Each row was made from one path, in order. Every step used is in the known rows, and no mark comes twice. Write each row's path.
Known rows
rotoz -> sadu -> fatob -> zita -> rapurig: [-0.265  0.903 -1.148  0.004  0.844  0.958 -2.276  1.333 -2.347  1.062
 -2.556  4.136  0.953  1.950 -0.540  1.112  0.292  0.270  2.308 -0.825
 -0.279 -1.427]
rapurig -> sadu -> rotoz: [ 1.358  2.136 -1.400 -0.001  0.368  0.366 -0.715  2.296 -0.867 -1.608
 -3.320 -3.025  1.949 -0.304  0.473  0.515 -0.158  0.831  0.584 -2.486
 -0.570 -0.445]
nilil -> fatob -> zita -> rapurig -> sadu: [ 0.529  1.469 -1.812  0.525  1.587  0.388 -0.157  1.071 -2.047  0.214
 -2.626 -1.863  1.194  0.287  0.188  1.330 -1.002 -0.079  1.909 -1.681
 -0.774  0.165]
rapurig -> nilil -> fatob -> sadu: [ 0.332 -0.345 -2.380 -0.147  0.664  1.416 -2.066  3.413 -1.708 -0.412
 -4.330 -3.323  2.559 -0.418  0.496  0.371  0.039 -0.021  2.880  4.355
 -0.123 -0.061]
rapurig -> zita -> fatob -> sadu -> rotoz: [ 1.937  1.658 -1.945 -1.858 -1.128  0.734 -2.328  0.293 -1.073 -1.753
 -1.977  0.353  3.126 -0.268 -0.110  0.556  1.686  0.993  1.255 -1.449
 -0.431  1.693]
fatob -> zita -> rapurig -> sadu: [ 1.288  2.111 -1.646  0.517  0.944  0.889 -1.414  1.455 -1.805 -0.180
 -2.181 -0.720  1.328  0.325 -0.110  1.207  0.055  0.255  1.163 -3.372
 -0.262 -0.680]
sadu -> fatob -> zita -> rapurig -> nilil -> rotoz: [ 0.239  1.135 -1.647  0.704  0.486  2.056 -4.933  1.683 -2.475  0.905
 -2.226 -2.499  0.886 -0.598 -0.202  1.120  2.268  0.005  2.339 -1.757
  0.343 -2.895]
sadu -> rotoz: [ 0.811  1.484 -1.301 -0.282 -0.299  1.089 -1.283  1.696 -1.006 -1.878
 -3.216 -1.428  1.866 -0.189  1.019  0.138 -0.195  0.626  0.704 -1.270
 -0.235 -0.577]
nilil -> fatob -> sadu -> rotoz: [ 0.782  0.605 -1.742 -0.454  0.238  0.912 -1.380  1.860 -1.279 -1.486
 -3.382 -0.663  2.765 -0.896  0.843  0.070  0.027  0.195  1.371  2.576
 -0.721  1.145]
nilil -> fatob: [-0.124  0.331 -1.690 -0.631  0.680  0.533  0.390  2.141 -1.624 -1.384
 -4.439 -4.035  1.151  0.752  0.990  0.830 -1.128  0.194  2.005  1.338
 -0.429  0.289]
fatob -> zita: [ 1.527  1.048 -1.581  0.288  0.091  1.470 -0.880  1.968 -2.077 -1.862
 -2.082 -0.284  1.679  0.548  0.675  1.192  0.412  0.415  2.136 -0.916
 -0.151 -0.310]
zita -> fatob -> sadu -> rotoz -> nilil: [ 0.000  1.663 -2.062 -0.881 -2.127  1.681 -3.929  2.573 -1.052 -1.582
 -2.323 -1.345  2.110 -0.906 -0.286  0.519  1.881  1.200 -0.103 -1.374
 -0.055  0.965]
zita -> rapurig -> nilil -> rotoz -> sadu -> fatob: [-0.252  0.334 -1.428 -0.338  1.492  1.360 -3.795  2.257 -1.951  3.061
 -4.661 -2.105  0.500  0.438 -0.717  0.590  2.197 -0.137  1.893 -0.092
  0.460 -3.652]
fatob -> sadu: [ 1.270  0.728 -1.791 -0.707 -0.272  1.274 -2.003  2.923 -1.407 -1.719
 -3.769 -0.920  2.395 -0.031  0.203  0.517  1.355  0.316  1.012  1.824
  0.099  0.482]
sadu -> rotoz -> zita -> rapurig -> nilil: [-0.809  1.497 -1.753  0.262  0.916  1.842 -4.092  1.876 -1.143  0.203
 -3.926  0.859  1.288  1.011  0.679 -0.511 -1.715  0.176  1.190 -2.158
  0.355 -2.637]
zita -> fatob -> sadu -> rotoz: [-0.093  1.535 -2.162 -0.650 -1.465  1.078 -2.673  1.337 -0.655 -1.046
 -2.637  0.452  2.467 -0.418 -0.046  0.253  1.647  0.750  1.154  0.013
 -0.066  1.018]
zita -> rapurig -> nilil -> fatob: [-1.186  0.277 -2.082 -0.018  1.105  1.225 -1.870  1.868 -1.481  0.923
 -4.518 -3.835  0.940  0.214  0.749  0.169 -1.902 -0.228  2.306  0.925
  0.130 -1.537]
rotoz -> nilil -> fatob: [ 0.123  0.507 -1.624 -0.881 -0.073  1.122 -0.830  3.453 -2.004 -1.856
 -4.085 -5.741  0.907  0.294  0.711  1.109 -0.662  0.653  0.830 -0.213
 -0.426  0.180]
rapurig -> sadu: [ 1.135  1.624 -1.612 -0.294  0.578  0.245 -0.233  3.063 -1.248 -1.405
 -4.018 -4.284  1.450  0.647  0.128  1.016  0.230  0.736  1.102 -1.700
 -0.272 -0.403]
fatob -> sadu -> rotoz -> zita -> rapurig: [ 0.194  1.668 -1.581 -0.468  0.499  1.561 -4.042  1.459 -1.135 -0.609
 -3.444  3.989  2.128  0.598  0.198 -0.420 -0.091  0.082 -0.035 -0.662
  0.054 -0.268]
sadu -> fatob: [-0.764  1.152 -1.254 -0.640 -0.565  0.657 -2.068  2.845 -1.569 -2.266
 -3.958 -2.547  1.188  1.479  0.292  1.038 -0.017  0.984  1.859 -0.273
 -0.203 -0.600]
zita -> rapurig -> sadu -> fatob: [-1.045  2.186 -1.337 -0.361  0.217  0.028 -2.559  2.379 -1.326 -0.527
 -3.982 -2.914  0.850  1.277 -0.479  1.075 -0.360  0.835  0.858 -2.648
 -0.316 -1.010]

Which path is each row?
[ 1.192  1.114 -1.474  0.248 -0.175  1.689 -1.587  2.183 -2.341 -2.111
 -1.465 -1.910  1.663 -0.795  1.039  1.015 -0.485  0.666  1.200 -1.762
 -0.939  0.333]
sadu -> rotoz -> nilil -> fatob -> zita
[ 1.485  1.268 -1.572 -0.417 -0.440  1.341 -2.551  2.146 -1.021 -1.901
 -2.964  0.478  2.904 -1.004  0.533 -0.069  1.143  0.459  0.582  0.956
 -0.238  0.463]
fatob -> sadu -> rotoz
[ 1.590  2.673 -1.448  0.812  0.734  0.922 -1.932  0.700 -1.384 -0.299
 -1.400  0.741  1.714 -0.631  0.217  0.623 -0.148  0.339  0.636 -4.227
 -0.526 -0.644]
fatob -> zita -> rapurig -> sadu -> rotoz
[-1.595  2.279 -1.400 -0.409  0.944  0.062 -2.867  2.754 -1.597 -0.540
 -4.617 -0.789  0.586  2.861 -0.588  1.059 -1.096  0.799  1.010 -3.061
 -0.307 -1.171]
rotoz -> zita -> rapurig -> sadu -> fatob
[ 0.735  0.228 -1.873 -0.959 -0.264  1.375 -2.082  3.838 -2.012 -1.891
 -3.853 -3.847  1.971 -0.500  0.220  0.919  0.689  0.481  0.684  2.093
 -0.428  1.194]
rotoz -> nilil -> fatob -> sadu
[ 0.520  1.021 -2.009  0.844  0.604  2.165 -3.198  1.741 -1.956  0.404
 -2.279 -0.040  1.442 -0.007  0.447  0.561 -0.385 -0.029  2.337 -1.294
  0.435 -2.171]
fatob -> zita -> rapurig -> nilil
[-0.916  2.530 -2.055 -0.232  0.065  0.179 -1.204  1.888 -0.819 -0.742
 -3.705 -1.049  1.296  1.918 -0.228  0.752 -0.381  1.171  1.192 -3.979
 -0.457 -0.041]
rapurig -> sadu -> rotoz -> zita -> fatob
[-0.577  2.242 -1.274 -0.456  1.469  0.335 -3.343  2.473 -1.822  0.375
 -4.713 -3.285  0.187  1.575 -0.793  1.273  1.577  0.430  0.472 -3.735
 -0.139 -1.840]
nilil -> rotoz -> zita -> rapurig -> sadu -> fatob
[ 0.150  1.564 -1.362 -0.319  0.462  1.156 -1.723  2.138 -1.255 -1.983
 -3.816  0.691  1.561  1.472  0.924  0.061 -0.984  0.627  0.909 -1.701
 -0.218 -0.794]
sadu -> rotoz -> zita
[-0.079  0.294 -2.216  0.124  1.212  1.586 -3.058  3.068 -1.606 -0.653
 -4.209  0.096  2.801  0.303  0.718 -0.234 -0.923  0.114  2.474  3.003
 -0.432 -0.418]
rapurig -> nilil -> fatob -> sadu -> rotoz -> zita
[-0.384  1.027 -2.381 -0.896 -1.187  1.050 -2.071  2.161 -1.049 -0.954
 -3.458 -0.743  2.001  0.463 -0.385  0.823  1.840  0.670  1.615  1.019
  0.192  1.133]
zita -> fatob -> sadu
[ 1.147  0.160 -1.691 -0.294  2.104  1.705 -2.517  1.924 -1.725  3.418
 -4.654 -2.129  0.577 -0.254 -0.284  0.223  2.043 -0.629  1.305 -0.251
  0.762 -3.526]
zita -> rapurig -> nilil -> rotoz -> sadu
[ 0.064  1.256 -1.320  0.220 -0.544  1.079 -2.195  2.381 -2.338 -2.345
 -2.069 -0.005  1.539  1.233  0.264  1.530  0.413  0.868  2.781 -0.828
 -0.476 -0.385]
sadu -> fatob -> zita
[ 1.679  2.336 -1.302 -0.295 -0.355  0.943 -1.980  3.596 -1.288 -2.154
 -2.972 -4.710  1.610 -0.750  0.221  0.768  0.213  1.244 -0.633 -4.083
 -0.574 -0.537]
rapurig -> sadu -> rotoz -> nilil
[ 1.604  0.974 -1.888  0.746  1.067  2.416 -3.666  1.338 -2.262  1.334
 -2.295 -2.658  0.949 -1.352  0.211  0.769  2.288 -0.493  1.806 -1.868
  0.589 -2.752]
fatob -> zita -> rapurig -> nilil -> rotoz
[-0.830  1.222 -1.726  0.774 -0.083  1.760 -4.543  2.106 -2.263 -0.046
 -2.225 -0.089  1.295  0.749  0.023  0.863 -0.394  0.479  2.974 -1.089
  0.135 -2.305]
sadu -> fatob -> zita -> rapurig -> nilil
[ 0.638  1.912 -1.418  0.505  0.064  0.403 -1.596  2.922 -2.198 -1.951
 -2.163 -1.828  1.688  1.135 -0.275  1.890  0.472  1.085  2.622 -1.966
 -0.793 -0.282]
rapurig -> sadu -> fatob -> zita
[-1.074  1.008 -1.971  0.028  1.149  1.777 -3.464  2.634 -1.563  0.378
 -4.715 -0.625  0.804  1.900  0.367  0.048 -1.556  0.092  1.589 -1.231
  0.638 -2.556]
rotoz -> zita -> rapurig -> nilil
[-0.303  0.457 -1.099 -0.835  0.496  0.396 -1.079  2.972 -1.776 -0.181
 -4.486  0.250  1.150  2.264 -0.254  0.985  0.325  0.732  2.230  0.852
 -0.345 -1.163]
rotoz -> sadu -> fatob
[-0.638  1.055 -1.783 -0.465  1.224  1.062 -2.874  1.126 -1.364 -0.169
 -3.956  2.687  2.044  0.579  0.485 -0.271 -1.189 -0.202  0.640  1.019
 -0.507  0.534]
nilil -> fatob -> sadu -> rotoz -> zita -> rapurig
[-0.123  1.284 -2.023  0.128  0.745  2.135 -5.239  2.295 -1.223  0.314
 -3.646  2.808  2.390  0.148  0.180 -0.715 -0.426  0.032  0.928  0.148
  0.380 -1.645]
fatob -> sadu -> rotoz -> zita -> rapurig -> nilil
[ 0.598 -0.076 -1.406 -0.348  1.283  1.259 -2.771  3.475 -2.115  1.642
 -4.803 -3.425  0.954  0.559 -0.461  0.888  2.677  0.248  2.613  1.027
  0.159 -3.232]
rapurig -> nilil -> rotoz -> sadu -> fatob
[ 1.681  0.498 -1.073 -0.062  1.194  1.149 -1.644  1.980 -2.728  0.672
 -2.701  0.216  1.017  0.720 -0.500  1.667  3.319  0.139  2.502 -0.242
 -0.383 -1.583]
nilil -> rotoz -> sadu -> fatob -> zita
[ 0.266  1.353 -1.452 -0.714  1.443  1.431 -2.628  1.416 -1.688  0.474
 -4.601 -1.844  0.133  0.916  0.132  0.591  1.375 -0.290 -0.010 -2.562
  0.481 -1.827]
nilil -> rotoz -> zita -> rapurig
[ 1.786  1.425 -1.492 -0.685 -1.188  1.920 -3.806  3.441 -1.417 -2.484
 -2.607 -1.174  2.537 -1.395  0.283  0.223  1.459  0.843 -0.570 -0.528
 -0.220  0.315]
fatob -> sadu -> rotoz -> nilil
[-0.732  1.636 -1.296  0.174 -0.312  1.152 -3.292  1.231 -2.153 -1.008
 -2.022  1.223  1.068  1.140  0.048  1.171  0.071  0.524  2.002 -1.959
 -0.171 -0.895]
sadu -> fatob -> zita -> rapurig
[ 1.621  1.154 -2.150 -2.145 -0.882  0.704 -1.643  0.993 -1.481 -1.561
 -2.793 -1.283  2.692  0.643 -0.445  1.149  1.970  0.900  1.733 -0.568
 -0.138  1.770]
rapurig -> zita -> fatob -> sadu
[-0.147  0.639 -2.792 -0.414  0.267  1.963 -4.088  2.952 -1.645  0.959
 -4.339 -2.293  1.618  0.331 -0.692  0.687  3.394  0.125  2.162  0.713
  0.672 -1.137]
rapurig -> nilil -> rotoz -> zita -> fatob -> sadu
[-0.166  0.528 -2.141  0.126  0.664  1.590 -3.715  1.564 -1.164  0.812
 -3.473 -0.512  2.515 -1.459  0.613 -0.538 -0.645 -0.295  1.497  2.228
 -0.140 -0.605]
zita -> rapurig -> nilil -> fatob -> sadu -> rotoz
[ 0.818  2.039 -1.626  0.766  1.377  0.451 -0.731  0.319 -1.698  0.085
 -1.863 -0.689  1.659 -0.646  0.491  0.777 -1.153  0.090  1.443 -2.605
 -1.088  0.077]
nilil -> fatob -> zita -> rapurig -> sadu -> rotoz
[ 0.106  1.055 -2.368 -0.993  0.043  1.367 -2.934  2.115 -1.577  0.112
 -4.158 -1.197  1.324  0.793 -0.703  1.044  3.645  0.234  1.115 -0.087
  0.388  0.226]
nilil -> rotoz -> zita -> fatob -> sadu
